Every row comes from one small tree of marks. The marks that hang from a mark follow it in brackets, in alphabetical order. Every link used is in the known rows. Which tree was each row made from?
In the rows, zero is written as 100.
Known rows
tosem(fogime libeb(kuzabu lasel(soberol))): [105 121 109 96 112 95 85 88 79 109 105 92 111 110 108 117 76 110 102 69 91 121 69 99 110 104 105 92 95 107 90 109 137 110 91 121]
soberol(lasel pepu): [97 103 84 95 114 109 91 114 101 98 88 86 96 70 113 98 107 102 96 87 93 109 116 77 103 109 93 132 107 108 110 100 89 107 140 111]
lasel(soberol(pepu)): [118 104 94 96 110 119 92 90 104 114 96 74 88 72 110 99 106 108 95 81 105 124 69 83 104 108 99 107 108 108 109 102 101 107 127 110]
lasel(temi(pepu)): [91 108 100 105 109 113 85 103 93 94 93 43 131 88 117 101 105 104 95 88 95 147 112 89 105 97 96 106 123 107 95 103 82 81 112 103]
temi(lasel pepu): [100 104 105 94 110 105 98 95 96 93 91 81 119 86 114 98 99 111 91 86 99 133 102 81 103 100 105 109 119 106 90 98 81 83 109 108]
fogime(tosem(libeb(kuzabu lasel))): [94 103 103 125 105 85 88 104 89 101 117 105 114 107 97 117 84 92 69 89 103 113 90 106 112 101 108 91 103 104 84 108 97 118 86 110]
libeb(kuzabu pepu(soberol) rafi): [89 94 91 99 118 112 92 103 90 112 96 93 97 66 110 92 106 106 77 59 101 134 60 99 108 106 123 96 112 113 94 105 110 97 85 100]
tosem(libeb): [96 109 98 87 105 112 92 108 103 103 101 100 104 101 116 99 85 107 80 103 93 122 88 87 104 101 99 91 105 107 111 101 96 117 101 111]
rafi(libeb(kuzabu pepu) tivof(sirabam)): [89 82 100 102 121 108 78 96 86 105 94 184 92 85 95 98 113 106 95 80 99 97 75 131 101 102 106 94 118 97 78 96 64 75 125 81]
tosem(libeb(pepu)): [94 104 104 93 106 130 92 104 93 108 101 102 90 95 116 90 88 108 83 97 89 98 84 85 101 101 106 97 98 109 105 99 95 112 85 108]
kuzabu(libeb): [93 102 100 77 108 113 95 87 103 102 99 104 99 97 116 97 93 117 95 97 101 122 101 90 102 100 103 89 103 108 118 101 92 115 99 103]
lasel(temi): [96 112 94 104 105 112 85 103 97 99 96 49 106 91 118 103 104 98 88 96 105 136 90 91 105 98 93 94 113 106 96 106 86 95 108 102]
temi(pepu(soberol)): [92 102 97 82 108 99 94 106 99 104 98 85 118 80 113 97 101 110 92 67 86 144 104 85 105 100 103 99 125 109 100 105 98 101 107 102]
rafi(libeb tivof): [92 86 98 92 112 111 87 95 107 104 103 151 102 89 111 101 109 122 94 95 93 115 95 116 101 102 94 87 114 97 93 99 79 94 106 107]
pepu(soberol(lasel)): [84 110 83 82 114 92 95 117 102 103 95 93 99 79 116 98 103 102 90 68 87 129 106 78 107 104 99 104 112 105 107 103 107 114 119 108]
sirabam(tivof(rafi(libeb(kuzabu)))): [89 88 88 101 104 97 86 94 90 102 98 159 118 112 111 103 110 125 95 102 111 112 144 97 104 97 105 90 120 102 105 101 95 78 134 90]
sirabam(rotu(kuzabu(libeb)) tivof(rafi)): [93 112 82 83 105 107 100 90 104 105 97 117 110 111 114 85 120 146 84 111 117 91 142 85 107 97 104 71 111 98 119 90 103 110 123 89]
tosem(libeb(lasel)): [102 110 102 90 97 103 97 102 98 102 107 108 111 101 113 107 87 103 89 95 99 113 99 97 105 103 104 93 102 99 93 104 99 128 82 115]
fogime(tosem(libeb(kuzabu lasel rafi))): [94 101 99 131 107 94 90 104 98 104 120 101 128 99 98 114 88 94 59 83 111 130 80 109 113 104 120 97 104 103 81 108 103 122 73 110]
libeb(lasel(temi)): [103 113 96 107 96 100 91 99 92 98 103 56 113 91 116 110 105 95 96 89 110 128 98 102 106 101 99 95 110 99 78 108 90 104 87 104]
libeb(kuzabu lasel pepu rafi(tivof)): [92 88 95 119 111 113 89 94 88 108 101 113 112 50 107 103 120 112 85 73 105 112 77 141 106 110 124 96 112 102 60 104 92 85 66 105]
kuzabu(libeb(lasel rafi)): [100 101 99 87 99 112 102 81 107 103 107 106 119 88 113 101 97 117 95 84 115 126 100 106 103 105 119 96 103 100 99 103 104 131 68 105]
tivof(rafi(libeb(kuzabu lasel))): [91 91 99 104 110 78 96 88 85 102 98 145 123 108 116 112 97 122 113 99 113 107 131 111 107 103 111 96 112 94 80 106 103 83 104 93]
libeb(lasel): [102 103 97 98 95 96 95 95 97 104 100 98 107 82 114 108 100 101 94 97 101 118 105 100 106 104 104 90 111 99 82 106 91 99 83 106]
kuzabu(libeb(pepu)): [93 97 105 82 109 131 95 85 94 104 100 103 84 91 117 87 95 118 97 92 97 98 97 91 99 100 109 96 98 108 111 98 93 113 84 100]
rafi(libeb): [94 89 99 91 108 110 89 91 104 104 98 135 102 106 115 99 93 113 96 105 97 120 100 87 103 99 94 91 111 99 106 102 88 95 102 105]
soberol(lasel): [84 107 87 94 111 101 90 110 100 100 89 93 107 81 117 99 102 101 93 97 88 122 120 79 105 104 97 106 111 106 109 98 92 90 119 111]
fogime(tosem(libeb(rafi))): [92 104 98 118 105 118 90 106 112 108 120 91 117 99 105 101 86 100 50 95 102 132 75 89 107 99 112 94 104 108 103 105 99 130 83 107]
rotu(kuzabu): [86 103 87 92 103 102 86 103 105 109 91 89 97 83 118 91 101 109 90 117 98 128 94 83 107 101 97 72 115 104 105 99 88 79 93 104]
temi(lasel(soberol(pepu))): [127 111 96 94 113 114 104 87 101 107 96 72 82 76 110 99 106 110 93 71 115 116 56 76 103 109 102 116 104 104 99 98 101 111 128 114]
libeb(lasel(temi) rafi(tivof)): [99 108 90 116 101 112 91 99 105 100 109 69 128 67 114 109 123 108 84 74 116 137 81 137 106 105 109 93 116 96 63 106 91 109 78 106]
fogime(tosem): [92 99 95 119 103 104 84 100 102 107 109 87 98 89 108 104 97 95 67 102 96 128 95 87 107 96 101 87 112 110 94 108 81 101 99 99]

Which tree is each row?
[87 87 94 96 120 92 77 99 96 101 95 182 106 90 96 108 109 103 94 87 105 119 78 130 105 102 98 88 124 96 86 98 66 81 142 83] => rafi(libeb(kuzabu) tivof(sirabam))
[94 91 89 91 93 108 91 94 102 105 100 159 110 112 116 97 112 125 96 106 108 106 148 89 100 95 101 88 117 97 104 100 94 93 125 92] => sirabam(tivof(rafi(libeb)))
[94 112 101 103 110 102 83 99 86 100 106 97 126 103 114 114 77 109 89 77 97 130 77 105 108 105 112 100 97 109 80 110 127 119 72 119] => tosem(fogime libeb(kuzabu lasel rafi))
[89 91 99 92 114 143 94 86 105 108 106 117 99 67 113 86 114 130 86 77 101 108 80 125 99 105 119 94 103 107 98 97 91 117 73 103] => kuzabu(libeb(pepu rafi(tivof)))
[91 101 106 121 106 125 87 104 94 109 116 94 87 102 104 94 87 100 61 93 89 96 84 87 103 98 108 96 97 108 102 102 90 120 80 105] => fogime(tosem(libeb(pepu)))
[92 95 102 91 110 139 98 82 101 108 102 100 96 83 115 84 99 122 87 85 105 112 85 93 99 103 122 99 99 109 110 98 97 117 71 100] => kuzabu(libeb(pepu rafi))
[92 111 96 93 110 103 89 112 95 98 96 44 126 88 115 100 107 102 93 56 94 153 96 88 106 98 97 103 122 107 96 106 98 104 111 99] => lasel(temi(pepu(soberol)))
[93 85 95 98 93 125 89 89 91 110 101 158 96 105 116 87 113 130 97 100 103 82 147 90 96 95 110 94 110 98 99 97 88 91 109 88] => sirabam(tivof(rafi(libeb(pepu))))
[102 107 84 100 120 112 92 100 113 106 100 129 114 64 97 100 126 109 60 82 110 121 69 121 108 103 105 88 125 99 78 96 76 100 129 80] => libeb(rafi(tivof(sirabam(rotu))))
[100 106 104 117 96 96 93 104 99 104 122 103 110 109 101 110 84 95 68 93 100 108 97 97 108 99 106 94 100 100 86 107 95 134 76 110] => fogime(tosem(libeb(lasel)))
[99 118 88 95 117 93 97 100 99 104 92 118 105 94 109 100 113 112 80 104 112 106 112 93 107 96 104 90 122 99 89 98 83 97 152 65] => tivof(rafi sirabam(rotu))
[94 94 90 112 110 98 90 96 97 103 102 114 128 57 107 112 118 111 86 80 109 133 82 142 110 109 116 89 118 101 66 106 92 88 83 108] => libeb(kuzabu lasel rafi(tivof))
[95 81 106 108 111 101 90 85 78 105 98 142 101 99 107 102 96 109 105 85 101 92 102 106 105 105 110 99 104 95 82 102 92 85 78 103] => rafi(libeb(kuzabu lasel pepu))
[94 113 87 84 119 109 97 90 115 107 95 121 108 100 100 85 108 117 71 95 119 118 71 90 108 100 110 80 113 96 111 88 89 120 114 77] => tivof(sirabam(rotu(kuzabu(libeb(rafi)))))
[101 92 92 94 84 100 96 88 98 104 107 163 116 113 115 104 110 125 105 98 115 97 159 99 102 99 106 90 114 89 87 102 97 106 105 95] => sirabam(tivof(rafi(libeb(lasel))))
[101 110 89 95 119 103 89 103 104 104 96 132 100 73 101 103 123 106 70 88 102 109 79 117 107 101 94 84 124 98 81 95 68 97 144 80] => rafi(tivof(sirabam(rotu)))
[110 116 112 97 103 123 99 70 86 110 108 59 98 99 110 98 102 112 110 59 113 103 80 102 103 104 113 98 95 96 96 102 112 123 72 104] => kuzabu(libeb(lasel(soberol temi) pepu))
[99 106 78 99 99 108 88 100 104 108 93 104 101 93 106 88 122 115 67 109 102 109 108 74 111 97 91 67 117 99 108 93 89 87 116 101] => sirabam(rotu(kuzabu) tivof)
[96 124 103 111 109 96 78 106 72 91 105 60 120 120 115 119 79 101 99 73 98 122 82 105 108 100 97 103 94 107 80 111 122 117 89 118] => tosem(fogime libeb(kuzabu lasel(temi)))
[98 86 101 104 109 85 89 87 87 100 99 145 114 105 107 112 93 107 104 93 104 118 104 103 108 105 102 94 110 95 87 105 94 90 93 107] => rafi(libeb(kuzabu lasel))
[77 97 92 87 120 103 101 108 92 108 96 141 94 100 120 88 103 128 109 64 91 87 135 82 102 104 112 116 105 97 104 98 113 105 117 92] => tivof(rafi(libeb(pepu(soberol(lasel)))))
[93 114 99 89 109 127 83 104 102 103 105 88 112 104 119 100 76 115 80 89 88 131 75 87 103 100 104 98 97 114 103 107 122 124 84 114] => tosem(fogime libeb(rafi))
[92 103 101 98 108 138 93 101 101 110 103 98 102 86 116 87 92 112 73 91 96 111 74 89 101 103 116 100 99 108 103 99 101 116 72 107] => tosem(libeb(pepu rafi))
[94 90 96 87 110 104 83 100 108 104 99 180 101 92 101 101 111 105 93 91 101 113 84 120 100 101 96 88 122 93 87 97 65 97 133 85] => rafi(libeb tivof(sirabam))
[96 114 105 98 109 93 81 101 77 97 102 102 115 111 113 116 73 104 98 84 89 112 90 102 108 103 100 97 95 110 82 111 121 114 88 119] => tosem(fogime libeb(kuzabu lasel))
[92 99 97 75 112 130 102 90 103 111 106 100 89 82 113 84 100 119 86 56 103 119 72 94 101 103 124 97 101 109 112 101 115 138 71 97] => kuzabu(libeb(pepu(soberol) rafi))
[124 117 102 98 105 116 100 79 97 104 109 50 101 97 107 106 106 111 112 57 124 113 78 99 104 108 102 116 97 97 104 104 111 143 107 110] => kuzabu(libeb(lasel(soberol(pepu) temi)))
[98 96 109 90 100 121 100 80 88 104 103 106 92 90 114 94 96 114 105 84 102 88 107 103 100 103 116 98 94 101 94 101 97 123 65 104] => kuzabu(libeb(lasel pepu))
[85 119 83 91 114 97 93 122 96 98 95 52 108 87 116 101 108 96 90 56 94 137 101 82 107 103 94 111 113 104 107 104 106 117 123 107] => pepu(soberol(lasel(temi)))
[97 96 104 92 100 128 100 78 97 106 107 106 104 82 113 92 98 119 95 76 109 103 95 106 100 105 125 102 97 101 91 100 101 128 51 103] => kuzabu(libeb(lasel pepu rafi))
[98 101 96 84 102 109 95 88 111 102 110 152 120 75 100 104 113 109 93 71 120 120 83 143 101 106 120 92 114 93 78 99 80 134 93 85] => kuzabu(libeb(lasel rafi(tivof(sirabam))))
[93 102 92 100 131 81 94 94 90 101 90 164 115 117 101 106 105 118 89 99 116 103 111 96 110 98 105 94 121 94 92 98 85 81 160 66] => tivof(rafi(libeb(kuzabu)) sirabam(rotu))
[105 106 97 93 111 83 102 87 97 103 100 165 116 118 105 107 106 120 95 93 119 85 129 102 108 100 106 94 118 82 76 97 90 107 131 68] => tivof(rafi(libeb(lasel)) sirabam(rotu))
[92 104 96 84 98 96 96 87 102 104 100 104 105 99 113 94 96 118 107 100 110 111 105 98 106 103 106 77 103 95 101 98 99 113 70 106] => rotu(kuzabu(libeb(lasel)))
[81 114 95 107 115 105 85 112 93 89 88 43 138 88 116 100 106 103 99 78 88 140 134 81 105 100 94 125 121 104 102 99 87 80 129 108] => soberol(lasel(temi(pepu)))
[95 98 82 95 104 102 94 93 104 108 97 150 108 120 111 87 120 141 84 115 113 93 142 79 108 96 96 73 118 90 106 90 97 88 126 90] => sirabam(rotu(kuzabu) tivof(rafi(libeb)))
[99 102 90 106 120 126 90 97 103 110 98 128 97 59 98 91 128 110 61 73 105 99 62 121 103 103 114 94 119 99 75 92 73 97 114 78] => libeb(pepu rafi(tivof(sirabam(rotu))))
[81 105 96 73 117 114 100 103 94 104 98 103 84 88 113 86 100 115 101 53 87 97 108 83 101 105 111 114 96 108 125 97 111 134 102 104] => kuzabu(libeb(pepu(soberol(lasel))))
[93 113 92 99 100 108 95 90 107 101 104 61 124 100 115 94 104 116 97 88 127 134 87 106 107 103 112 88 103 94 98 99 104 125 60 104] => rotu(kuzabu(libeb(lasel(temi) rafi)))
[96 125 112 102 102 111 82 105 80 89 106 51 138 120 117 111 79 107 104 68 87 124 113 96 103 97 96 115 102 104 79 109 114 119 84 117] => tosem(fogime libeb(lasel(temi(pepu))))
[93 111 82 94 119 96 87 107 109 107 92 128 100 75 99 93 126 112 73 101 104 106 74 112 110 101 93 69 124 94 83 91 67 88 133 82] => rafi(tivof(sirabam(rotu(kuzabu))))
[110 112 105 122 100 109 96 87 110 118 126 90 120 100 97 109 88 100 62 72 109 129 66 94 111 104 120 90 102 97 92 104 118 136 67 114] => fogime(tosem(libeb(lasel(soberol) rafi)))
[102 116 103 103 111 113 87 89 96 106 96 36 133 89 113 101 106 107 99 73 99 153 92 85 106 99 99 100 122 104 101 102 98 79 114 106] => lasel(soberol temi(pepu))
[85 87 92 115 121 123 83 98 92 108 95 108 106 49 108 96 121 115 76 81 98 121 67 130 105 106 119 94 114 110 78 101 85 76 87 101] => libeb(kuzabu pepu rafi(tivof))
